In the rows, 128 means zero.
Known rows, with every step that occurs:
H R Y: [146 109 128 185 100 114 125 125 106 138 124 142 146 118 111 143 163 135
  99 137 113 102 129 132 164 135 137 138 126 111 120 131 123 117 158 163
 122 138 107 125 134 110 123 169 133]
Z H R W: [126 115 121 165 142 130 126 139 135 145 115 123 149 121 115 137 142 122
 112 140 117 161 101 115 176 119 119 128 124  98 125 139 102 112 149 141
 127 144 138 140 130  83 148 129 136]
S T Z: [117 133 140 142  93 175 122 116 119 132 152 115 133 118 139 121 136 110
 125 142 199 111 105 100 162 126 138 142 129 131 105 187 126 120 128 102
 134 131 141 111 135 111 150 101 149]
H R X M: [141 109 107 140 121 129 126 135 116 145 147 128 135 115 125 124 129 119
 111 133 149 159 132 123 118 130 127 135 134 113 119 122 126 130 164 142
 113 140 105 108 135 108 134  93 122]
W M: [127 122 141 138  86 110 130 114 137 141 135 144 122 122  84 143 149 133
 110 133  58 145 146 118 194 130 140 121 160 116 117 154 116 120 130 114
 109 120 128 113 134 122 146 104 155]
S T Z H: [111 128 138 137 107 174 124 123 126 132 144 109 139 121 142 119 151 110
 118 144 188 132  85  98 170 124 135 137 131 124 118 179 114 114 119 105
 142 129 148 118 134  93 166  79 154]
T Z H R: [115 104 131 140 109 138 124 120 126 137 136 121 148 121 122 128 162 129
  89 148 171 130  85 115 140 120 122 121 128 113 122 157  99 110 136 145
 136 146 148 115 129 102 161  63 156]
B R X M: [125 105 118 149 131 146 134 139 137 131 145 131 127 118 138 132 104 124
  98 136 179 182 166 115  95 121 125 125 170 134 126 129 132 131 151 134
 118 125 118  98 134 123 132  97 127]
S C: [133 154 144 163 109 104 127 128 171 149 123 144 107 129 107 102 106 130
 115 147 126 153 167 105 183 127 150 136 147 125 113 149 114 133 143 135
 103 145 149 126 133 100 122 103 144]
T Z H R Y: [121  99 133 146 105 133 123 120 116 134 134 125 154 121 126 130 182 125
  70 147 167 118 101 121 143 122 127 123 118 116 124 151 105 105 138 152
 137 139 143 117 129 106 157  76 158]
Z H: [116 138 131 141 124 114 138 132 155 141 109 132 135 130 115 113 141 131
 115 140 114 168 128 111 169 122 129 129 150 100 137 148  99 110 128 129
 138 133 149 136 129  92 162 101 149]
T R X: [123 130 105 141 115 114 143 126 152 137 125 135 131 122  99 146 128 120
 134 125  77 172 140  98 162 126 130 134 147 127 107 136 118 131 140 121
 118 123 120 123 133 109 135 171 140]
W M B R H: [119 120 123 167  93 106 141 127 132 131 144 142 117 123 110 174 143 176
  93 133   4 138 130 129 157 135 143 119 179 130 124 152 129 119 138 116
 105 117 114 106 139 122 142 140 145]
Z T: [117 148 131 139 130 117 134 152 150 144 134 149 138 118 151 123 136 121
 143 139 148 125 126 125 178 119 128 117 147 115 114 164 120 121 118 133
 119 132 135 115 133  86 139 120 129]
T Z H: [107 124 138 125 106 133 129 117 142 136 135 126 139 125 121 114 153 120
  89 146 181 139 115 107 142 114 126 120 132 117 124 168 102 108 128 129
 138 139 162 116 128 111 167  58 165]
X M Y: [138 148 131 123 125 120 134 142 157 157 141 156 124 113 127  77 139 125
 132 141 226 151 184 116 112 132 154 131 128 102 129 180 124 121 145 134
 116 143 142 129 136 132 148 117 152]
H R: [139 115 125 179 109 124 125 126 122 143 130 133 138 117 108 138 133 139
 127 139 111 122 107 126 166 134 132 138 139 103 118 141 114 124 154 150
 122 148 117 123 133 103 129 150 125]
Y M B R X: [131 144 125 182  90 119 151 147 147 130 126 125 138 123 132 148 104 139
 117 123 150 148 122 114 121 128 118 125 150 145 137 138 110 125 148 129
 105 117 117 126 134 122 105 124 109]
Y M: [129 147 142 164  91 117 141 127 155 139 124 137 137 129 102 115 121 112
 133 128 189 130 122 111 145 127 125 129 132 129 130 138 100 124 147 130
 112 127 129 141 131 115 118 109 113]
B R W M: [120  95 135 181 124 150 126 126 135 133 139 134 132 115 111 172 110 126
  98 137 125 157 157 113 163 115 122 116 159 133 108 149 126 125 150 123
 108 125 129 114 134 130 123 158 141]
M W: [126 123 137 142 111 146 129 129 156 136 115 137 121 131  99 126 154 119
 132 139 156 141 147 122  98 121 114 129 132 111 122 142 122 121 135 126
 117 140 170 132 128 126 144 170 152]
H R W: [136 115 123 182 124 133 120 129 121 146 135 130 140 113 110 148 118 120
 121 138 139 127 122 119 168 121 121 135 114 107 104 145 122 125 170 138
 110 152 125 132 134 109 120 172 125]
S T Z H R: [119 113 132 147 109 181 120 126 111 133 144 105 147 118 144 129 161 115
 118 145 173 127  64 105 175 130 134 138 127 121 118 172 111 115 124 118
 142 133 137 116 134  84 161  88 146]
Z H R: [128 115 123 163 135 123 130 137 136 143 111 126 147 124 116 130 154 137
 116 143  95 158  94 121 172 130 129 131 143  95 138 135  96 112 137 150
 137 140 131 133 130  81 156 111 137]
Y M X: [134 144 130 140  97 100 140 131 146 134 138 141 133 131  90 110 128 108
 113 130 163 120 135 116 149 116 125 118 109 138 136 125  77 128 148 113
 115 124 127 144 132 132 114 115 107]
M W R: [123 125 135 130 112 159 127 112 145 137  97 144 112 124  96 104 167 133
 136 149 156 132 180 126 100 122 115 120 124 104 126 125 125 129 132 126
 114 144 169 126 132  87 136 185 170]
Y M W R: [128 130 142 146  99 152 137 120 153 135 101 138 129 128  92 104 161 114
 140 138 205 128 141 120  96 125 110 116 113 124 134 112 106 131 138 130
 104 130 155 139 131  90 118 149 136]
T R Y: [135 124 120 168 122 109 140 115 148 135 107 157 140 122 101 152 162 129
 116 130  85 124 152 111 175 134 144 136 130 124 114 145 122 118 143 147
 118 123 122 137 134 116 133 229 148]
R X M: [129 137 113 106 117 120 136 133 139 144 149 135 119 122 125  99 113 106
 108 128 183 181 180 110 101 120 129 131 139 120 122 136 133 129 153 114
 113 128 124 107 134 123 143  68 133]
B R Y: [130 103 138 193 113 133 133 127 130 125 123 144 139 120 128 151 136 140
  86 139 145 126 168 125 140 125 135 129 162 131 125 137 130 118 147 158
 127 123 119 114 134 124 121 173 137]
W R X M B: [132 151 108 108 115 130 140 115 126 144 119 144 107 110 131  87 130 146
 121 137 153 155 216 119 116 124 133 122 130 109 128 132 138 134 150 114
 105 136 127 104 140  77 132 118 162]
Z T R H: [103 138 107 144 149 108 143 148 159 139 138 157 140 126 134 144 160 130
 147 138  76 126 100 121 163 123 140 115 150 126 103 145 123 126 125 133
 119 123 120 121 136  66 149 167 120]
S T R Y M: [137 131 127 177 113 156 136 127 135 130 119 131 148 122 124 148 160 108
 138 127 134 120 103 100 187 142 149 147 121 140 116 152 120 124 132 122
 121 108 111 140 138  96 128 206 126]
X M: [139 137 124 126 141 129 131 123 152 150 134 153 120 121 123 101 117 119
 119 138 200 148 173 120 114 130 140 132 134 109 128 158 127 123 153 128
 109 141 137 124 134 125 153 112 136]
Z H R X M: [129 110 111 132 140 125 131 145 131 144 126 120 143 122 126 118 151 123
 102 137 132 187 107 118 135 127 126 128 140 102 140 120 105 117 144 143
 130 133 122 123 131  84 160  65 133]

Rows:
[123 132 141 144  92 117 127 134 141 152 146 142 127 112  93 130 143 113
 118 133 136 152 171 104 187 114 135 118 125 114  98 177 124 119 146 105
 104 131 144 131 136 132 129 142 165]
R W M Y
[120 100 118 113 122 143 124 126 123 139 149 117 146 119 133 114 161 114
  76 145 201 157 104 115 105 120 121 119 125 118 125 145 108 114 142 140
 131 140 141 107 130 106 165  22 152]
T Z H R X M
[126 124 128 129 110 112 124 121 129 141 153 143 121 119  80 147 132 106
  89 132  94 142 173 111 194 105 125 111 109 126 105 151 107 125 154  86
 102 129 138 129 136 141 131 149 148]
R W M X
[122  94 129 165 130 137 125 128 130 130 148 138 129 115 101 169 116 125
  82 139 109 151 162 117 168 109 121 110 145 137 112 141 110 127 153 112
 110 126 127 117 136 137 122 165 138]
B R W M X
[135 129 124 172 117 155 134 123 130 131 118 133 139 119 126 148 156 115
 138 132 112 122 116 103 193 141 152 151 129 131 109 161 129 122 131 118
 126 115 117 134 139  95 138 218 140]
S T R Y
[141 133 113 160 158 142 134 140 150 145 134 148 122 111 153 143  94 143
 107 135 191 152 177 125  99 128 131 129 135 120 130 173 139 122 163 126
  94 142 136 121 138 136 136 172 134]
X M B R W
[128 118 123 157  89 114 138 135 128 133 137 131 121 116 118 176 130 159
  94 128  27 164 146 122 168 131 131 120 178 133 125 153 125 121 133 113
 103 113 114  97 137 129 134 124 153]
W M B R X
[129 117 137 136 106 150 128 110 135 132  95 151 120 124 100 104 191 132
 115 146 162 116 194 131  99 123 120 121 113 108 127 119 132 124 135 136
 115 136 162 126 133  90 131 198 176]
M W R Y
[125 132 135 135  91 149 139 126 147 133 109 130 127 128  95 101 158 107
 134 133 201 146 147 115  86 120 105 116 116 130 131 102 108 135 140 123
 106 124 148 132 131  90 115 121 134]
Y M W R X
[117 122 126 114 101 155 130 119 138 134 108 134 110 124 101 101 167 125
 129 142 150 155 187 120  92 116 110 119 126 112 120 111 129 134 134 117
 115 135 161 115 132  87 133 153 170]
M W R X
[132 143 115 168 137 108 146 160 154 138 114 158 157 117 154 157 168 128
 135 128 111 112 108 127 176 132 134 117 126 137 121 155 116 117 120 148
 103 114 118 130 135  84 124 201 125]
Z T R Y M B
[135 144 133 195  99 122 149 142 152 133 117 134 139 123 130 149 106 148
 125 127 155 130 113 119 132 133 123 128 148 140 140 150 107 122 146 136
 104 124 123 133 134 126 108 153 111]
Y M B R
[136 135 125 197 106 114 143 137 133 129 117 143 130 117 146 164 124 171
  94 133  98 120 163 129 142 131 136 134 156 129 135 166 133 112 148 143
 114 129 122 117 137 133 119 207 144]
M B R Y
[126 102 125 160 135 128 125 138 129 145 121 124 147 119 105 150 159 124
 101 139  82 166  97 117 190 123 122 121 132 102 124 135 100 112 144 134
 120 134 134 134 132  86 153 115 144]
Z H R W M
[121 137 115 149 153 122 138 150 162 143 122 155 145 116 142 148 146 122
 153 136 106 132 109 120 191 126 132 118 146 124 108 160 114 124 115 139
 115 127 129 122 133  76 142 181 131]
Z T R
[133 104 135 184 108 123 137 132 129 120 132 143 146 124 115 143 144 127
  75 136 161 118 158 125 131 120 129 120 136 149 136 116 101 122 151 148
 123 115 112 126 134 132 107 162 114]
B R Y M X
[137 166 132 175  87 104 149 139 155 139 119 137 133 126 121 131 114 139
 134 124 150 123 119 116 144 132 126 132 129 128 138 158 104 120 147 124
 102 128 128 141 133 123 113 142 117]
Y M B
[128 139 113 174 104 119 145 145 137 130 130 127 122 117 149 161  98 164
 110 129  92 156 152 118 129 124 125 132 169 131 129 158 130 122 146 125
 114 129 122 107 136 124 121 157 138]
M B R X
[149  99 135 186  98 133 127 134 118 134 118 136 154 124 106 143 183 120
 103 133 158 102 108 134 120 135 121 133 109 123 129 110 113 119 155 167
 112 131 118 138 132 111 114 167 119]
H R Y M W
[139 121 126 117 149 153 126 130 159 145 126 149 117 126 118 105 148 110
 123 140 216 155 168 127  61 129 124 128 121 109 132 147 131 123 147 129
 104 142 163 128 131 131 158 143 145]
X M W
[145 156 115 138 137 119 139 134 152 149 130 154 117 117 143 118 109 146
 120 133 171 143 171 125 110 136 141 136 131 110 136 177 132 118 153 123
  99 143 137 123 137 132 150 142 141]
X M B
[138  98 118 159 117 121 117 126 108 143 150 134 136 113  88 160 142 119
  94 136  80 128 125 125 194 118 124 119 108 118 107 134 105 126 163 119
 106 140 117 125 137 122 124 159 133]
H R W M X
[135 139 131 138  90 111 137 105 120 133 109 157 130 118  94  88 173 132
  97 141 156  94 204 126 152 120 136 114  98 124 135 108 105 129 147 129
 116 125 122 130 139  83 108 159 148]
W R Y M X
[114  92 133 136 111 144 118 121 120 139 145 119 149 116 111 144 170 117
  75 145 151 139  87 113 162 115 119 112 120 118 112 159 103 109 137 131
 122 139 147 115 130 110 159  64 162]
T Z H R W M
[107 124 126 126 110 148 133 109 142 132 115 146 108 134  88 102 182 141
 130 149 121 124 171 128  77 119 123 118 128 108 122 110 133 131 143 121
 118 140 160 127 135  77 145 173 160]
M W R H
[125 145 118 101 104 130 136 121 130 149 127 146 111 108 122  62 146 134
 129 141 192 162 221 112 118 122 139 120 128 106 123 133 133 136 143 121
 117 136 130 108 140  79 130 101 170]
W R X M Y
[129 125 114  99 122 139 132 139 148 140 143 131 116 127 120 104 139  98
 110 130 200 186 178 115  63 117 115 128 130 120 124 125 134 129 147 116
 109 129 144 111 131 128 147  90 142]
R X M W
[122 122 103 113 168 140 136 164 164 142 133 146 141 118 149 137 163 100
 142 133 150 168 124 121 115 123 119 112 135 130 113 140 127 129 119 132
 106 121 137 113 133  84 148 151 134]
Z T R X M W
[117 145 120 119  91 126 136 105 126 138 116 137 112 115 110  87 130 137
 127 140 129 151 198 110 152 117 127 122 140 109 117 119 129 137 142 114
 121 134 127 106 137  67 124 116 163]
W R X
[134 115 114 157  96 118 128 134 112 139 142 120 136 118 113 136 132 126
 115 132 109 151 117 118 152 126 123 136 142 113 114 122 120 129 158 140
 123 138 106 110 133 102 124 108 125]
H R X
[142 134 115 158 147 136 138 138 150 142 128 150 121 115 153 136 102 156
 110 137 170 149 168 129  99 137 138 131 150 120 141 170 134 121 154 135
 101 139 130 116 137 134 143 155 134]
X M B R
[103 147 120 133  99 114 139  94 128 137 126 153 106 127  93  87 153 160
 125 148  96 112 181 120 135 120 146 120 140 105 116 119 135 133 153 119
 126 139 124 120 140  58 138 138 151]
W R H
[131 100 110 127 145 143 128 151 136 141 118 118 141 125 123 120 167 117
 104 139 137 190 107 123  98 126 115 125 134 103 141 112 105 116 139 144
 128 132 139 125 129  86 163  82 139]
Z H R X M W
[140 136 136 151  86  92 139 128 128 129 131 150 142 130  98 116 166 112
  79 128 163  99 167 122 145 118 133 123  99 139 135 120  96 117 153 131
 117 115 118 142 134 135 112 145 120]
R Y M X
[139 122 123 182 116 109 139 146 130 138 103 128 156 124 127 140 175 145
  96 134  98 135  92 129 159 135 128 130 125 110 149 126  97 104 143 160
 125 126 121 144 132  87 139 130 129]
Z H R Y M B
[128 130 145 154  98 144 137 136 163 134 116 133 135 136  93 118 150 104
 134 131 200 136 117 116  91 124 109 124 119 129 133 126 103 125 140 130
 106 127 155 145 127 123 125 137 120]
Y M W
[119 102 139 180 113 144 128 140 138 137 146 137 132 110 112 158 123 132
 107 140 134 158 159 111 162 116 131 116 158 128 107 162 125 123 144 126
 112 127 132 118 136 135 121 162 151]
B R W M Y
[122 126 137 147 106 124 125 120 137 146 141 139 125 117  92 152 125 109
 107 131 114 149 164 107 191 113 125 119 127 120  98 161 126 121 152 100
  97 129 140 126 135 128 133 143 152]
R W M
[132  93 144 195 110 148 136 137 139 121 117 138 147 126 120 152 154 124
  90 137 186 127 145 128  94 125 119 121 143 144 134 116 120 119 145 160
 116 116 129 127 131 128 112 172 125]
B R Y M W
[141 116 111 139 111 121 128 149 119 149 151 128 135 111 127 109 143 125
 118 135 170 158 138 121 118 130 136 134 129 108 121 136 122 129 158 148
 118 142 109 113 136 114 131  92 132]
H R X M Y
[145 122 101 146 120 122 131 142 115 145 143 128 131 112 137 134 123 136
 111 130 125 154 127 127 117 134 128 137 132 113 125 134 129 126 163 138
 108 141 106 109 137 112 132 110 126]
H R X M B
[128 133 122 160 141 115 142 154 156 138 119 157 159 118 141 147 172 110
 135 131 137 117 110 123 181 128 132 114 127 138 115 144 113 120 120 151
 108 113 117 129 134  80 126 180 122]
Z T R Y M
[152 122 127 198  92 109 134 137 114 137 120 138 153 119 120 149 161 141
  99 130 124  95 109 135 155 140 132 137 116 123 133 130 114 116 160 161
 108 131 102 134 135 112 107 171 116]
H R Y M B
[127 140 128 156 105 114 131 129 137 146 136 140 122 115 106 163 117 129
 107 128  84 145 158 112 191 117 126 122 126 119 105 174 131 118 151  95
  90 131 141 127 137 134 130 164 156]
R W M B
[108 133 105 157 126 102 146 114 157 135 132 151 125 134  87 144 150 142
 133 134  38 136 120 107 149 130 148 131 149 123 107 132 123 127 152 126
 123 128 118 136 135 100 151 198 129]
T R H
[131 119 130 169  95 118 137 129 133 135 130 140 121 115 116 177 132 167
 101 132  28 145 139 127 175 136 137 121 178 128 128 166 122 118 132 120
 103 119 121 105 137 129 135 148 155]
W M B R
[112 105 125 127 102 134 125 126 120 136 145 112 148 121 124 123 161 120
  82 144 169 148  92 111 133 116 117 120 131 118 120 146 103 112 135 138
 138 139 140 107 129 104 158  37 154]
T Z H R X
[131 130 115 145 143 105 141 154 150 136 127 160 157 120 135 143 175 108
 120 132 124 110 119 126 178 122 131 108 114 143 120 136  97 122 120 140
 112 112 115 131 135  91 125 186 119]
Z T R Y M X
